Each row comes from the steps of one walk. Every step used is in the known rows, and no mark comes twice. Write the walk behind each row, first mark first.
Known rows:
kiko -> ledo -> panonu: [-1.37 -0.95 -1.97  0.12 -0.80 -0.09  0.31 -1.85  0.05  0.53  1.14  1.93
  0.78  1.99 -0.71 -0.75 -2.68 -1.97 -1.99  1.77 -0.91  0.69  1.01]
kiko -> lopi: [ 2.05 -0.86 -0.73 -0.40  0.49 -0.87  0.76 -2.09 -0.96 -0.65  0.19 -0.98
  0.96 -0.83 -1.05  1.36 -0.43 -0.33  0.06  1.25  0.67 -0.07  0.04]
fasud -> lopi -> fanad: [ 0.32 -0.21 -2.68  0.52  0.88 -3.02  0.68 -0.13 -0.59 -0.06 -0.67  0.92
  2.43  0.66  0.81  1.78  1.11 -0.87 -0.32  0.93 -0.50 -2.01 -0.57]
volot -> fanad: [ 0.94  0.34 -0.75 -0.36  2.12 -0.43  1.57  1.38 -1.55  1.59 -0.64  0.79
  0.69  0.06 -1.06 -0.07  0.72 -1.12 -0.40 -1.27  0.37  0.41 -0.47]
lopi -> fanad -> lufafem: [-1.21 -0.04 -0.59 -0.32  1.06 -2.37 -1.51  1.90 -1.18  1.22 -1.53  0.79
 -0.84 -0.45  0.80  2.33  1.07 -1.14  0.80  0.64 -0.73 -2.37 -1.54]
ledo -> fanad: [-0.27 -0.54 -0.91 -0.75  0.15 -1.09  0.62 -1.53 -1.81  0.51 -1.55  0.58
  0.14  0.41  1.24  0.31  0.18 -0.85 -0.79 -0.56  0.53  1.07  0.37]
volot -> fanad -> ledo: [ 0.64  1.46 -0.53 -0.72  1.10 -1.69 -0.54  1.17  0.08  0.79  0.26  0.24
  0.64 -0.25 -1.88  1.36  1.67 -2.01 -1.14 -0.29 -0.42  0.44 -0.33]
kiko -> ledo -> fanad: [-0.91 -1.62 -1.86 -0.66 -0.34 -1.62  0.46 -2.44 -3.15 -0.02 -1.35  1.11
  0.22  2.04  0.72 -1.26 -0.62 -1.82 -2.39  0.92 -0.30  0.51  0.34]
lufafem -> fanad -> ledo -> kiko: [ 0.98  2.28 -0.73  0.61 -0.31 -3.58  0.53 -4.05  0.19  0.78  0.11  0.65
 -1.05  0.04  0.68  1.09 -0.53 -2.46 -2.60  0.90 -0.35  0.76 -0.91]
fanad -> lufafem: [-0.67 -0.33  1.24  0.14  0.61 -0.94 -1.13  0.77  0.37  1.12 -0.69  0.60
 -1.51 -1.34  0.41  1.17  0.09 -0.51  0.87  1.17 -0.41 -1.12 -1.34]
kiko -> lopi -> fanad -> ledo: [ 1.28  0.56 -2.27 -0.98 -0.03 -3.30 -1.55 -1.12 -0.84 -1.27  0.34 -1.54
  1.51 -0.41 -1.53  4.16  1.51 -1.98 -0.55  1.59 -0.47 -1.37 -0.21]
panonu -> ledo -> fanad -> lufafem -> fasud -> lopi -> kiko: [-0.78 -0.41 -0.78 -1.40  3.13 -4.61 -0.51 -5.02 -2.05  1.05 -2.99  3.98
  0.69 -3.23  3.46  1.88  0.36 -1.27 -0.04  0.94 -1.28 -1.09 -1.53]
panonu -> ledo -> kiko -> lopi -> fanad -> lufafem: [ 1.59 -0.56 -0.99 -1.92  2.62 -5.60 -0.48 -4.01 -2.67  1.38 -0.19  1.49
  0.30 -2.50  1.04  6.13 -1.10 -3.44  0.47  2.63  0.08 -0.97 -1.43]
lufafem -> fanad: [ 0.11  1.53  0.03  1.04 -0.81 -1.23  1.98 -2.05 -1.24  0.31 -1.33  1.12
 -1.29  0.53  1.08 -1.42  0.17 -0.64 -1.31 -0.92  0.17 -0.65 -0.84]
lopi -> fanad -> volot: [ 0.42  0.15 -1.00 -0.01 -0.34 -3.19 -1.57  1.49 -0.32 -0.33 -0.65  0.57
  0.15 -1.44 -0.02  2.51  1.77 -1.30  1.17  0.41 -0.78 -1.69 -1.47]
lopi -> kiko -> ledo -> panonu: [-1.13 -1.51 -3.40 -0.50  0.13  1.27 -1.01 -1.75 -1.98  1.05  1.20  2.07
  1.05  1.51 -1.85 -0.53 -3.36 -1.58 -1.69  1.38 -2.18  1.71  0.59]
kiko -> ledo: [-0.58 -1.03 -0.99  0.20 -0.48 -0.42 -0.16 -0.93 -1.37 -0.40  0.15  0.48
  0.03  1.47 -0.70 -1.67 -0.84 -1.06 -1.50  1.41 -0.96 -0.48 -0.08]
volot -> fanad -> lufafem -> fasud: [-0.64  0.84  0.41 -0.18  3.87 -2.21  1.26  0.94 -0.10  2.05 -2.95  1.57
 -0.81 -2.22  0.65 -0.47  1.54 -0.58  0.43 -0.32 -0.09 -1.81 -2.50]
fasud -> lufafem: [-0.25  0.01 -0.54 -0.31 -1.56  0.17 -0.18 -0.74 -0.94  1.23 -0.11  1.96
  0.85 -0.81  0.94  0.51  1.08 -0.51 -0.43  0.87 -1.62 -0.29  1.87]
lufafem -> fanad -> ledo -> kiko -> lopi: [ 2.81  1.52 -1.34  0.32  0.19 -4.27  1.41 -6.15 -0.88  0.15  0.40 -0.34
 -0.18 -0.87 -0.31  2.61 -0.90 -2.91 -2.47  2.33  0.25  0.66 -0.97]
fanad -> lopi: [ 0.77  0.76  0.79 -0.44 -1.40 -1.59 -1.21  0.57  0.58 -1.87  0.08 -1.21
  0.13  0.27 -1.61  0.95  0.52 -0.28 -1.23  1.09 -0.33 -0.72  0.90]
fasud -> lopi: [ 0.93 -0.50 -0.64  0.82  0.47 -1.76  0.86 -1.26  0.94 -0.19  0.15  0.94
  1.85 -0.06  0.61  0.43  0.13 -0.22 -0.26  1.45 -0.09 -0.87 -0.25]
volot -> fanad -> lufafem -> fasud -> lopi -> kiko -> ledo -> panonu: [-0.74 -1.16 -3.38  0.23  4.52 -2.74  1.33 -2.01 -1.11  2.91 -1.54  4.52
  1.93 -0.77 -0.52 -0.65 -1.73 -2.45 -1.39  2.36 -2.32 -0.88 -2.06]

Write each row's walk:
[-0.91 -0.53 -0.44  0.29  2.57 -4.74  1.46 -3.00  0.57  0.73 -3.71  2.32
  0.41 -1.78  3.59  0.35  1.05 -0.63 -0.30  1.61 -0.03 -2.19 -1.83]	ledo -> fanad -> lufafem -> fasud -> lopi
[ 2.35  0.48 -1.48 -1.43  1.46 -0.73 -1.05  1.91 -2.91  0.38 -0.37 -0.27
  1.06 -0.21 -3.73  1.12  0.72 -1.07 -1.30 -0.58 -1.17  0.84  0.19]	volot -> fanad -> lopi -> kiko
[-2.12 -1.72 -2.14 -1.01  2.35 -2.11 -1.24 -2.72 -3.97  0.97 -3.45  1.92
 -1.29 -0.72  1.25 -1.37 -0.72 -0.80 -1.16  1.34 -2.08 -0.73 -1.94]	lopi -> kiko -> ledo -> fanad -> lufafem -> fasud
[-1.56  0.51  1.28  0.17  1.92 -1.74 -0.25 -0.24  1.28  0.48 -2.37  0.68
 -1.66 -2.34  1.74 -0.32  0.74  0.50  0.79  0.93 -0.36 -2.40 -1.95]	fanad -> lufafem -> fasud
[ 1.12  1.25  1.12  1.33 -1.53 -2.88  0.65 -1.75 -0.27 -0.23 -1.16  1.65
 -1.86 -1.59  0.76 -0.37  0.90 -1.27 -0.17  0.20 -0.18 -1.22 -1.88]	lufafem -> fanad -> volot
[-0.14  2.62  0.30  0.71 -1.65 -2.32 -0.14 -2.45  0.19 -0.48 -0.26  0.54
 -1.32  0.13  0.27 -0.02  1.06 -1.51 -1.99  0.05 -0.54 -0.82 -0.70]	lufafem -> fanad -> ledo
[ 1.93 -1.24 -2.20 -0.79  2.73 -4.24  0.21 -1.83 -2.26  1.71 -0.78 -0.20
  0.33 -1.63  0.13  5.04 -0.92 -2.40  0.38  2.99  0.08 -1.03 -1.87]	ledo -> kiko -> lopi -> fanad -> lufafem
[ 0.22  0.46 -0.27  0.70  4.45 -4.02  2.17 -0.27  0.89  1.95 -2.80  2.45
  0.92 -2.36  1.24 -0.10  1.55 -0.83  0.17  1.01 -0.22 -2.66 -2.62]	volot -> fanad -> lufafem -> fasud -> lopi
[-0.11 -0.66 -2.63 -0.86 -1.18 -0.41 -2.20 -1.22 -1.33 -0.86  1.28  0.91
  1.06  1.79 -3.47  0.33 -2.80 -1.85 -2.88  2.44 -2.50  0.96  1.48]	fanad -> lopi -> kiko -> ledo -> panonu
[ 0.61  0.19 -0.23 -1.17 -1.28 -2.70 -0.61 -0.85 -1.21 -1.32 -1.43 -0.50
  0.25  0.72 -0.34  1.26  0.89 -1.21 -2.15  0.49  0.30  0.17  1.21]	ledo -> fanad -> lopi
[ 0.77 -0.95 -1.54 -0.85 -1.06 -0.73 -2.62 -0.34 -2.89 -1.92  0.50 -0.69
  0.46  1.39 -3.41 -0.26 -0.87 -0.77 -2.48  2.09 -2.43 -0.25  0.52]	fanad -> lopi -> kiko -> ledo
[-0.18  1.48 -0.52  0.70 -2.37 -0.84  1.65 -2.92 -2.30  1.58 -1.42  3.15
 -0.52 -0.27  1.83 -1.01  1.29 -1.09 -1.69 -0.02 -1.48 -1.07  1.01]	fasud -> lufafem -> fanad
[ 2.80  0.06 -1.20 -0.75  1.07 -3.04 -0.42 -4.13  0.47 -0.40  1.74 -1.46
  1.10 -1.40 -1.31  3.88 -1.12 -2.26 -1.10  3.19 -0.04  1.25 -0.10]	fanad -> ledo -> kiko -> lopi
[ 0.12  0.32 -0.72  1.03  1.87 -2.49  1.86 -2.35  2.13 -0.75 -1.58  0.84
  1.67 -0.92  1.84 -1.17  0.84  0.81 -0.38  1.14 -0.26 -2.03 -0.88]	lufafem -> fasud -> lopi
[ 0.57 -0.10  1.22 -1.69 -0.72 -4.30 -1.31 -3.36 -1.17 -0.45 -0.73  2.96
 -0.26 -2.59  2.03  2.35  0.78 -2.57  0.20  0.10  0.05  0.56 -0.20]	panonu -> ledo -> fanad -> volot
[ 0.16  1.40 -3.43  0.31  2.54 -6.24  0.30 -3.07  1.99 -0.29 -0.92  0.62
  2.42 -0.72  1.59  2.81  1.20 -1.83 -1.59  2.68 -1.11 -1.73 -1.36]	lufafem -> fasud -> lopi -> fanad -> ledo -> kiko
[ 0.02 -1.22 -2.66  0.26  4.93 -3.12  0.85 -1.13 -2.72  1.90 -2.40  2.89
  1.16 -1.36 -0.42 -1.37  0.16 -1.30 -1.00  2.02 -2.41 -2.13 -3.09]	volot -> fanad -> lufafem -> fasud -> lopi -> kiko -> ledo
[ 1.11 -0.40 -1.68 -1.89 -0.47 -1.43 -2.02 -0.87 -3.31 -0.80 -1.25 -0.37
  0.57  0.34 -1.50  1.52  0.13 -0.78 -1.72 -0.05 -0.97  1.25  0.94]	ledo -> fanad -> lopi -> kiko
[ 2.42 -0.77 -3.46 -0.85  2.14 -3.38  1.45 -2.67 -2.63  0.80 -0.08 -0.69
  1.73 -0.29 -0.41  3.76 -1.04 -1.96 -0.44  1.79  0.38  0.16 -0.56]	ledo -> kiko -> lopi -> fanad
[-1.86 -1.39 -2.64  0.65  2.49 -2.19 -0.25 -3.22  0.40  1.14 -0.85  3.69
  1.33 -0.77  0.54 -0.59 -2.66 -1.30 -0.98  3.70 -2.70 -1.37 -1.58]	fanad -> lufafem -> fasud -> lopi -> kiko -> ledo -> panonu
[ 1.06  2.32  0.71  0.61 -2.23 -2.74  0.54 -1.40 -0.79 -1.48 -1.24 -0.03
 -1.09  0.71 -0.76 -0.37  0.82 -0.95 -2.56  0.20 -0.08 -1.49  0.07]	lufafem -> fanad -> lopi
[ 2.23 -0.29 -2.20 -2.02  1.94 -4.73  0.76 -4.68 -3.04  0.35  0.55  0.86
  1.69 -1.17  0.57  5.11 -1.27 -3.00 -0.43  1.48  0.42  0.21  0.03]	panonu -> ledo -> kiko -> lopi -> fanad
[-0.18 -0.45 -0.86  0.46  3.17 -2.22 -0.51 -1.56  0.35  0.76 -1.89  1.72
  0.46 -2.78  1.23  0.34  0.25  0.63  0.98  1.88 -1.87 -2.19 -2.48]	fanad -> lufafem -> fasud -> lopi -> kiko
[ 1.26  0.09 -0.74 -0.99 -0.52 -0.12 -2.58  0.71 -1.42 -1.25  0.38 -1.06
  0.43 -0.16 -2.68  1.32  0.00  0.17 -0.85  0.58 -1.55  0.30  0.59]	fanad -> lopi -> kiko
[ 3.19 -0.39 -1.21 -1.76  1.31 -6.50 -0.65 -4.39 -2.02 -0.12  0.65  1.49
  1.27 -3.29  0.34  5.99 -0.37 -3.54  0.79  2.42 -0.06 -0.27 -1.16]	panonu -> ledo -> kiko -> lopi -> fanad -> volot
[-0.55 -2.22 -3.39 -1.23  0.56 -0.30 -0.67 -2.32 -5.23  0.45 -1.11  1.17
  0.48  1.62 -0.48 -0.86 -1.37 -1.35 -1.99  0.39 -1.61  1.65  0.00]	lopi -> kiko -> ledo -> fanad
[-0.09 -1.56 -2.32 -0.42  0.43  0.78 -1.49 -0.89 -3.57  0.04  0.51  0.54
  0.37  1.10 -1.74 -1.08 -1.53 -0.61 -1.08  1.01 -2.14  0.61 -0.48]	lopi -> kiko -> ledo
[-0.47  0.08  0.11 -1.98  0.00 -2.55 -0.12 -3.52 -2.28  0.10 -1.02  2.38
  0.15 -0.45  2.26  1.55  0.03 -1.95 -0.82 -0.87  0.57  1.08  0.89]	panonu -> ledo -> fanad
[-2.00  0.54  1.41 -1.79  1.69 -4.37 -0.30 -3.90 -0.97  0.71 -3.25  3.04
 -1.48 -2.77  3.97  1.13  0.76 -1.34 -0.22 -0.05  0.06 -1.37 -0.97]	panonu -> ledo -> fanad -> lufafem -> fasud
